What can hang from each mark:
M: A B E G W
A: B G W
W: A
B: A
E: A M
G: M

Each row was made from one small tree. The marks that hang from a mark follow it in brackets, in alphabetical order. Every link used is in the known rows. Write each row's tree.
Known rows:
G[M[B[A] W]]: [-0.340  1.262 -2.102 -0.876  2.210 -3.486  1.030  1.674  1.406  1.426
 -1.303 -0.481  0.579  4.608  0.024 -0.657 -0.992]
E[A M[G W]]: [ 2.308  1.054 -2.929 -2.601  1.795 -4.027  1.453 -2.051  1.975 -1.787
  0.453  4.680  3.322  6.378  6.057 -0.545 -1.362]
A[G[M[B]]]: [-0.632  1.496 -0.277 -2.399  2.756 -3.340  1.948  0.594 -0.181  4.424
 -1.915 -0.946  0.695  5.288  1.269 -0.717 -1.806]
A[G[M[B E]] W]: [ 0.122  1.269  0.490 -2.123  1.425 -5.962  1.997 -0.345 -1.421  5.350
 -2.196 -0.896  0.269  8.609  5.523 -1.458 -1.872]
W[A]: [-0.332 -0.565 -2.052 -3.237  5.240 -0.981  1.821  3.278  2.284  4.919
 -1.062  0.021 -0.038  2.385 -1.748 -0.444 -2.348]
E[A[B]]: [ 1.398  2.484 -3.177 -3.259  4.936 -3.019  2.046 -0.596  2.019  2.247
  0.322  0.254 -1.208  3.534  1.557 -0.693 -1.527]
A[B W]: [-1.323  2.627 -2.170 -3.382  4.359 -4.553  2.607  0.027  1.210  4.716
 -0.967 -0.062 -1.138  4.695  2.313 -0.797 -1.967]
B[A]: [-2.218 -0.465 -3.174 -2.453  4.913 -1.965  2.180  1.419  2.142 -0.255
  1.547 -0.111 -0.926  3.075 -1.427 -0.814 -1.332]
W[A[B G[M]]]: [-0.076  0.734 -0.099 -3.030  2.353 -3.969  1.614  2.089  1.949  7.551
 -2.414 -1.843 -0.645  3.181  1.983 -0.243 -2.043]
M[G W]: [-1.881 -0.045 -2.848 -1.629  2.057 -4.035  1.496  1.145  1.472  0.369
 -0.615  0.903  5.415  5.128  2.979 -0.093 -1.136]
E[A[G] M[B W]]: [ 1.717  3.079 -2.384 -2.368  2.038 -4.317  2.169 -3.736  0.729  1.084
 -0.898  3.799  0.124  7.815  6.187 -0.608 -1.645]
M[A]: [ 0.018 -1.439 -3.239 -1.521  4.434 -2.879  1.620  1.368  0.812  0.736
 -0.475 -0.180  0.806  4.504 -1.802 -0.631 -1.430]
G[M]: [ 0.537 -0.105 -1.150 -3.332  4.098 -1.528  1.467  2.455  1.107  3.012
 -0.670  0.331  1.498  3.312 -1.748 -1.230 -2.449]
G[M[W]]: [ 0.138  0.114 -1.847 -2.634  2.345 -2.609  1.033  2.151  1.274  2.585
 -1.457  1.270  3.681  4.531 -0.161 -1.049 -2.366]
M[B G W[A]]: [-0.584  0.927 -2.015 -0.620  2.223 -4.011  1.165  2.490  1.719  4.273
 -3.116 -0.636  3.229  4.344  2.833  0.695 -0.782]
B[A[G]]: [-4.171 -0.592 -2.628 -2.353  3.353 -3.332  2.612 -0.010  1.692  0.198
  1.570 -0.339 -0.548  4.739  1.453 -0.617 -1.407]
A[G[M]]: [-1.446 -0.168 -0.705 -3.368  2.595 -2.984  1.938  1.013  0.609  3.236
 -0.585  0.140  1.850  4.946  1.059 -1.074 -2.485]

Write each row's tree:
[ 0.923  0.235 -1.387 -0.735  3.235 -4.552  1.691  0.789 -0.268  1.723
 -1.098 -2.186  1.869  5.193  3.550 -0.299  0.155]  M[B E G]
[ 1.650  1.718 -2.052 -2.188  1.978 -7.101  1.790 -1.719  0.691  1.910
  0.128 -0.023  0.857  7.441  8.656 -0.880 -0.803]  M[E[A[B W]] G]
[-3.130 -0.506 -1.881 -1.786  0.542 -4.404  1.415  0.664  1.676  0.513
  0.059  0.568  2.257  5.992  2.642 -0.818 -1.784]  B[A[G[M[W]]]]
[ 2.566 -1.765 -0.919 -1.854  1.710 -3.140  0.316  3.787  1.386  5.064
 -2.510 -0.342  2.491  4.768  1.368 -1.030 -1.999]  G[M[E W[A]]]
[ 2.778  3.710 -1.977 -3.591  4.598 -3.352  2.552 -2.783  0.524  2.262
 -0.537  4.248 -2.820  7.252  4.114 -1.334 -2.335]  E[A[W] M[B]]
[ 3.029  2.777 -2.602 -1.683  2.061 -4.380  1.543 -2.394  1.189 -0.620
 -0.847  3.517  2.063  6.641  6.184 -0.195 -0.717]  E[A M[B G W]]
[ 1.768  0.971 -1.986 -1.558  1.874 -7.393  1.931 -1.869  0.869  1.428
 -1.267  1.204 -0.517  6.661  5.825 -0.121 -0.501]  E[M[A[B W] G]]
[-3.212  2.570 -1.588 -3.373  2.825 -5.960  3.008 -1.347  0.610  5.154
 -0.894 -0.200 -0.689  6.329  5.170 -0.638 -2.020]  A[B G W]
[ 3.479  2.391 -2.206 -3.086  3.284 -4.553  1.946 -2.390  2.142  0.247
  0.586  2.108 -0.432  4.251  5.607 -0.297 -0.646]  E[A[B] M[G]]
[-0.150  0.013 -3.314  1.009  1.335 -5.846  0.992  0.558  0.285  0.145
 -2.553 -0.823  4.170  6.597  2.774  0.522  0.158]  M[A B G W]
[ 1.534  1.079 -1.320 -2.445  2.172 -3.486  0.702  3.271  2.672  6.921
 -3.230 -0.927  0.971  2.760  0.812 -0.186 -1.875]  G[M[W[A[B]]]]
[-1.241  1.746 -2.320 -1.266  1.787 -4.795  2.358 -2.327  1.256  0.093
 -0.330  1.699 -1.407  6.412  4.637 -0.307 -0.658]  E[M[B[A[G]] W]]
[-2.204  1.056 -2.215 -0.892  2.441 -6.152  2.494 -1.185 -0.909  3.365
 -2.122 -0.230 -0.322  8.782  3.665 -0.471 -1.619]  M[A[G W] B]
[ 1.764  3.027 -2.768 -2.969  1.657 -5.399  2.157 -3.983  1.871  1.516
 -0.247  3.384 -0.366  6.703  7.398 -0.557 -1.492]  E[A[B G] M[W]]
[ 0.597  0.668 -0.708 -1.379  2.596 -5.063  1.510  0.903 -0.096  2.603
 -0.816 -1.342 -2.048  6.832  2.732 -1.589 -1.077]  G[M[B[A[W]] E]]
[-1.441  0.399 -3.147  0.251  1.355 -5.671  1.661 -0.703 -0.223  1.874
 -2.541 -0.616  2.082  7.668  2.948  0.053 -0.792]  M[A[G] B W]
[ 0.471  1.466 -1.482 -1.582  2.327 -6.165  2.648 -2.846 -0.730  2.615
 -1.962  1.944 -2.057  8.993  4.813 -0.642 -1.572]  E[M[A[G W] B]]
[ 0.741  0.427 -1.998  0.014  1.572 -5.542  1.222  0.426 -0.054  1.200
 -1.894 -1.326  3.972  6.473  5.244 -0.150  0.224]  M[B E G W]
[ 2.051  2.350 -2.172 -2.134  3.667 -3.012  1.950 -0.850  0.894  2.088
 -1.875  2.369  0.012  4.983  1.797 -0.463 -1.257]  E[M[B W]]
